What can hang from each mark:
dedifu: zibe
zaduz: rubo zibe
vobuz: zibe
rubo: muziz zaduz
zibe: dedifu lato zaduz
rigu: zibe
muziz: leniv zibe

Each row was made from one small tree. The marks that hang from a mark follow it in brackets, in alphabetical order. Every link used is in the known rows. Write each row's tree.
Known rows:
zibe(dedifu zaduz(rubo(muziz))): .09 -.11 .05 -.14 .12 -.02 -.05 -.09 -.13 -.14 -.37 -.40 .00 -.06 -.16
 .38 .23 -.09 -.53 .03 .32 .12
dedifu(zibe(zaduz(rubo))): .19 -.01 .07 .04 .17 .03 -.05 -.18 -.05 -.10 .16 .13 -.03 .00 -.21 .49
 -.10 .22 -.29 .15 -.01 -.17
vobuz(zibe): .01 -.08 -.25 .24 -.04 -.08 -.20 .11 .04 .48 -.26 .03 .16 .16 .19 .14
 -.18 .25 .21 .04 -.10 .17
rigu(zibe(dedifu lato)): -.12 .60 -.22 -.12 .30 -.09 -.09 .18 .14 -.05 .00 .27 .00 -.08 .12 -.53
 -.17 -.06 .35 .05 -.33 .28
rubo(zaduz(zibe(dedifu))): -.42 -.06 .13 .05 .55 -.31 .12 .35 -.02 .54 -.10 -.06 .06 -.03 .27 .09
 .21 .19 -.01 .01 .29 .35
muziz(leniv zibe): -.07 .01 -.19 .01 -.36 -.13 -.03 .25 .05 .01 .61 .17 .07 -.03 .11 .29
 -.18 .02 .69 -.12 -.06 .12
muziz(leniv zibe(zaduz)): -.03 -.08 -.05 .09 -.55 -.06 .05 -.05 -.01 -.05 .48 .17 -.01 -.12 .12
 .54 -.21 .00 .65 -.04 .05 -.14
muziz(zibe(dedifu lato zaduz)): .06 -.10 .01 -.05 -.19 -.02 .00 -.22 .08 -.05 .06 .38 -.13 .03 .19 -.15
 -.17 -.06 .13 -.14 .01 -.05
dedifu(zibe(lato zaduz)): .00 .01 -.12 .05 -.05 .08 -.02 -.09 .06 .00 .16 .19 -.13 -.10 .11 -.06
 -.25 .18 .30 .15 -.31 -.24
zaduz(rubo(muziz) zibe): -.23 -.17 -.04 .08 .21 .03 -.12 .18 -.12 .26 .28 -.45 .17 .21 -.13 .26
 .16 .20 -.66 .00 .26 .04
vobuz(zibe(dedifu lato)): .07 -.08 -.13 .11 .22 -.01 -.10 .11 .15 .37 -.63 .14 .10 .08 .23 -.53
 -.16 .07 .34 .05 -.24 .26
vobuz(zibe(dedifu lato zaduz)): .09 -.12 .01 .18 .03 .06 -.05 -.18 .09 .30 -.75 .14 .03 -.03 .23 -.27
 -.18 .06 .32 .12 -.12 -.01
vobuz(zibe(dedifu lato zaduz(rubo))): .28 -.15 .20 .19 .15 .17 -.02 -.31 .02 .14 -.75 .12 .10 .12 -.11 -.25
 -.04 -.01 -.16 .12 -.09 -.13
rubo(muziz zaduz(zibe(dedifu))): -.51 -.22 .08 -.03 .50 -.28 .14 .55 -.06 .41 -.12 -.56 .11 -.08 .29 .12
 .43 .13 -.23 -.05 .49 .42
muziz(leniv zibe(dedifu)): -.08 .03 -.10 -.12 .06 -.20 -.02 .25 .10 -.07 .31 .29 .06 -.16 .15 .15
 -.17 -.08 .63 -.08 .05 .42
zibe(lato zaduz(rubo(muziz))): .09 -.15 .03 -.02 -.38 .23 .00 -.10 -.13 -.12 -.07 -.42 -.08 .09 -.25
 -.04 .17 -.08 -.35 .00 -.06 -.32
dedifu(zibe(lato zaduz(rubo(muziz)))): .13 -.18 .02 .00 -.01 .22 .03 .00 -.06 -.30 .13 -.31 -.03 -.02 -.23 -.03
 .13 .07 -.38 .08 -.05 -.28
rigu(zibe(lato zaduz(rubo))): .09 .47 .06 .10 -.18 .15 .01 -.21 -.03 -.17 .19 .18 -.04 .06 -.26 -.12
 -.06 -.05 -.07 .09 -.33 -.39

Which tree is each row?
.00 -.25 -.07 -.10 -.25 .00 .04 -.02 .03 -.21 .03 -.09 -.06 -.02 .20
 -.13 .04 -.11 -.09 -.18 .23 -.02 -> rubo(muziz(zibe(dedifu lato zaduz)))
.22 -.03 .09 .07 .06 .21 .00 -.21 -.01 -.18 .16 .16 -.10 .02 -.23 -.05
 -.11 .12 -.15 .15 -.26 -.34 -> dedifu(zibe(lato zaduz(rubo)))
.11 .52 .15 -.05 .22 .08 .04 -.22 .03 -.24 -.12 .26 -.02 -.05 -.21 -.26
 -.02 -.15 -.12 .12 -.21 -.11 -> rigu(zibe(dedifu lato zaduz(rubo)))
-.61 -.21 .07 .11 .03 -.14 .25 .71 -.09 .35 .29 -.69 .17 -.19 .17 .29
 .44 .13 .47 .03 .28 .17 -> rubo(muziz(leniv) zaduz(zibe))
.12 -.25 -.15 -.05 -.24 -.04 -.11 .15 -.08 -.15 .50 -.26 .10 .27 -.20
 .27 .18 .03 -.65 -.29 .29 .03 -> zaduz(rubo(muziz(zibe)))
-.07 -.21 -.20 -.19 -.06 -.06 -.08 .24 .10 -.13 .15 -.10 .03 .06 .15
 -.40 .03 -.10 -.08 -.30 .11 .24 -> rubo(muziz(zibe(dedifu lato)))
.26 -.18 .07 .10 -.36 -.01 -.05 -.34 -.09 -.09 .38 .20 -.05 .23 -.17 .51
 -.08 .06 -.45 -.13 .20 -.28 -> muziz(zibe(zaduz(rubo)))
-.16 -.35 -.08 .01 -.45 -.08 .13 .47 -.03 .00 .39 -.38 .01 .12 .12 -.27
 .42 -.04 -.04 -.36 .13 -.05 -> rubo(muziz(zibe(lato)) zaduz)
.29 -.14 .18 -.04 -.10 .09 .02 -.36 .01 -.22 .06 .37 -.08 .15 -.16 -.14
 -.06 -.12 -.37 -.17 .06 -.18 -> muziz(zibe(dedifu lato zaduz(rubo)))
-.02 .08 -.03 -.09 -.05 .00 -.03 -.18 .04 .10 -.35 .17 -.18 -.10 .14
 -.19 -.14 -.08 .29 .08 -.19 .01 -> zibe(dedifu lato zaduz)
.12 .51 .10 -.03 .32 -.05 -.03 -.19 -.02 -.21 -.09 .21 .04 -.07 -.17 .28
 -.01 -.09 -.27 .15 .06 .09 -> rigu(zibe(dedifu zaduz(rubo)))
-.08 .54 -.05 -.03 .11 -.01 .01 -.09 .09 -.08 -.12 .27 -.09 -.16 .13
 -.26 -.16 -.10 .35 .10 -.24 .02 -> rigu(zibe(dedifu lato zaduz))
-.13 .00 .16 .01 .53 .07 -.06 -.01 .03 .28 -.03 .17 .04 .16 -.11 -.43
 -.08 .09 -.34 .04 -.09 .08 -> zaduz(rubo zibe(dedifu lato))
.09 -.11 .08 -.17 .00 .12 .02 -.10 -.07 -.17 -.38 -.36 -.09 -.04 -.20
 -.16 .22 -.17 -.42 .00 .07 -.06 -> zibe(dedifu lato zaduz(rubo(muziz)))
-.08 .54 -.12 -.05 .22 -.14 -.04 -.06 .03 -.05 -.10 .23 -.02 -.19 .17
 .29 -.16 .00 .20 .13 .02 .19 -> rigu(zibe(dedifu zaduz))
.15 .06 .12 -.08 .18 -.07 -.07 -.28 -.08 -.02 -.34 .06 -.07 -.02 -.17
 .34 .00 -.04 -.32 .11 .11 .06 -> zibe(dedifu zaduz(rubo))
.02 -.04 .09 -.04 -.26 .01 .15 -.07 .10 -.19 .16 .32 -.05 -.20 .14 -.10
 -.19 -.19 .75 -.04 -.07 -.04 -> muziz(leniv zibe(dedifu lato zaduz))
-.01 -.09 .10 .02 -.47 .25 .13 .06 -.11 -.24 .02 -.49 -.02 -.13 -.27 .03
 .22 -.20 .29 .11 -.17 -.30 -> zibe(lato zaduz(rubo(muziz(leniv))))
